Each row comes from the steps of one path. Every step used is in the known rows, and no mark comes twice. Write the path behind each row, first mark first.
Known rows
vazu/nelus/puro: -6  -147  44  -34  129  -276  7  128  -136  111  172  -188  27  26  16  10  -8  108  -215  137  -64  -55  -65  -14  167  -54  -72
nelus/puro: -3  -16  -79  -22  81  -84  22  86  -66  39  67  -82  -87  31  36  34  -14  71  -107  82  -33  -41  -20  45  129  -17  -120
nelus/vazu: 91  70  -62  -202  -173  -127  78  -58  -39  35  -6  145  -90  -37  -89  -73  75  25  115  19  -172  -3  -71  133  203  87  116
puro/nelus/vazu/boniv: 84  -132  -23  -127  -210  -66  146  -86  -158  113  -55  178  -91  89  -69  -114  344  75  56  -8  -120  61  -89  -182  561  -27  177
nelus/vazu/palaf: 78  -64  20  -163  -122  -345  94  50  -57  -16  97  136  -112  -52  -21  -55  -15  144  -7  23  -232  15  -45  170  198  81  -33
valub/nusu/vazu: 4  265  89  95  197  -203  -47  49  -114  35  57  -153  49  20  0  -123  -17  88  -51  96  37  21  57  152  44  47  92
valub/nusu/vazu/boniv: 15  220  147  129  125  -176  27  -74  -217  71  -49  -127  27  75  35  -252  34  218  26  95  -13  17  53  -69  282  9  178
nelus/puro/nusu/vazu/boniv: -112  96  -1  38  143  -157  162  -65  -159  242  9  -188  26  80  -13  -255  158  147  -23  200  -356  68  15  117  373  -75  242
boniv/vazu: 54  269  -23  208  10  49  -43  48  -12  -5  -62  -142  24  -48  63  -12  94  -21  -19  112  -146  4  -8  -12  190  -17  103
puro/boniv: -1  216  -59  137  -33  117  -72  -59  -127  -9  -20  -209  70  28  25  24  -53  -33  54  5  -38  20  -23  -22  -140  -63  306
valub/nusu: 84  22  69  74  128  -27  -117  65  -94  -64  37  -180  -108  16  37  75  -13  98  -87  24  176  -7  8  157  -32  49  -43
vazu/boniv/puro/nusu: -30  -206  49  109  22  243  50  -107  -183  197  -51  -31  -131  115  61  -121  175  112  -110  185  -33  100  -9  193  159  -37  406
boniv/puro/nelus: -3  -288  -55  97  48  184  27  139  -112  132  62  69  -35  123  44  44  186  -39  -291  92  214  92  -8  64  201  -79  184
nusu/puro/boniv: -83  85  36  268  -70  142  -42  -41  -155  38  53  -114  71  8  -31  165  21  -67  -29  133  -1  57  50  23  -180  -19  452
vazu/nelus/puro/nusu/valub: -85  -247  187  -276  284  -295  96  114  -206  287  196  -324  -33  14  -181  34  115  72  -237  123  -249  4  -50  325  -169  -21  250
boniv/puro: 11  -97  -39  78  27  117  2  37  -105  80  12  82  -61  65  79  -22  -2  27  -153  145  153  16  5  133  36  6  163
valub/nusu/vazu/nelus/puro: -5  102  137  61  321  -493  -10  186  -250  149  238  -356  83  52  29  -106  -44  196  -275  236  -29  -8  -8  146  215  -25  5
nelus/vazu/boniv/puro/nusu/valub: 29  -121  88  -321  -72  10  216  -169  -296  300  -90  151  -262  59  -175  -194  264  114  31  155  -268  61  -53  382  90  143  663
puro/palaf: 3  -224  40  -122  13  11  32  14  -52  -39  -50  -19  130  10  25  10  81  -17  6  -14  -177  71  -36  108  -258  4  138
valub/nusu/puro/boniv: -31  91  136  314  65  100  -173  34  -252  5  91  -273  9  22  15  240  3  36  -109  145  178  31  60  203  -219  27  439
boniv/vazu/nelus/puro/nusu/valub: -37  18  159  -75  294  -259  51  165  -217  283  134  -455  29  -23  -99  7  209  21  -241  229  -434  -16  -60  317  47  -40  353
nelus/vazu/boniv/puro: 95  1  -36  -104  -214  -12  155  -154  -232  146  -80  260  -201  89  19  -210  145  179  49  171  -67  13  -69  7  440  73  328

Which path is each row?
90  -347  -56  -48  -80  -167  98  190  -179  111  137  216  -112  63  28  3  166  111  -331  129  -2  94  -49  240  396  21  188 -> boniv/puro/nelus/vazu/palaf
52  -254  108  30  -52  -92  -24  129  -186  77  120  69  -138  40  -87  236  330  48  -195  128  128  77  3  254  273  86  217 -> valub/nusu/puro/nelus/vazu
49  487  -153  315  56  90  -88  84  -183  36  -11  -386  16  2  102  29  40  -1  -85  206  -214  -28  -53  -8  155  -101  301 -> nelus/puro/boniv/vazu
-40  -48  -23  143  40  10  178  4  -232  240  -25  137  87  176  40  -268  230  53  -163  180  39  122  36  -162  541  -106  389 -> nusu/vazu/boniv/puro/nelus
-151  -30  25  36  258  -368  111  146  -94  152  189  -212  65  9  25  -133  -17  133  -269  199  -378  98  42  385  151  -37  72 -> nelus/puro/nusu/vazu/palaf
-38  -66  52  -29  32  -13  170  -89  -269  158  -117  105  179  124  77  -346  114  118  -30  203  -226  116  13  18  85  -20  523 -> nusu/vazu/boniv/puro/palaf
26  129  21  143  160  -262  -20  172  -143  114  128  -341  61  -1  86  -7  79  82  -237  242  -192  -51  -77  -47  357  -93  18 -> boniv/vazu/nelus/puro
21  -395  183  83  -1  -315  2  231  -205  15  214  65  -147  7  -35  224  233  166  -319  119  58  98  31  284  286  99  82 -> valub/nusu/puro/nelus/vazu/palaf
92  -134  -80  -159  -156  -79  83  41  -69  91  28  139  -44  28  -100  14  272  -28  -19  -6  -104  56  -87  25  328  5  130 -> puro/nelus/vazu
35  349  -9  377  8  -79  -118  89  -155  -58  41  -341  132  -31  131  -12  -48  43  -83  117  -235  37  -6  -8  86  -77  293 -> puro/boniv/vazu/palaf
-11  -213  -30  -145  107  -60  55  99  -123  -3  5  -84  35  26  44  32  79  56  -106  76  -212  31  -61  164  -146  -22  -4 -> nelus/puro/palaf
73  -249  161  83  -113  -86  78  3  -276  96  38  83  -170  78  -68  106  397  165  -98  131  101  64  -1  11  487  67  271 -> valub/nusu/puro/nelus/vazu/boniv
23  373  109  520  86  136  -209  82  -230  -11  26  -423  21  -12  94  228  104  19  -136  236  6  36  52  163  -32  8  532 -> valub/nusu/puro/boniv/vazu
9  -283  -5  113  -22  173  85  17  -211  149  -38  88  -68  184  82  -62  238  71  -196  105  203  85  -12  -211  426  -89  257 -> vazu/boniv/puro/nelus
-9  211  -130  117  46  37  -39  34  -184  36  54  -272  -32  58  39  55  -40  26  -67  108  -90  -19  -44  -5  -15  -84  217 -> nelus/puro/boniv
-39  209  147  409  -31  -73  -135  47  -232  136  132  -390  236  -19  36  127  88  -39  -163  295  -195  44  1  -49  62  -82  594 -> nusu/puro/boniv/vazu/nelus
13  -89  21  105  -47  134  96  -93  -192  120  -90  117  -108  119  105  -138  59  135  -49  138  119  18  0  -112  278  -10  246 -> vazu/boniv/puro
39  -125  181  -83  351  -488  -11  188  -310  102  173  -386  222  63  33  -115  19  191  -262  239  -231  40  -43  242  -57  -40  168 -> valub/nusu/vazu/nelus/puro/palaf
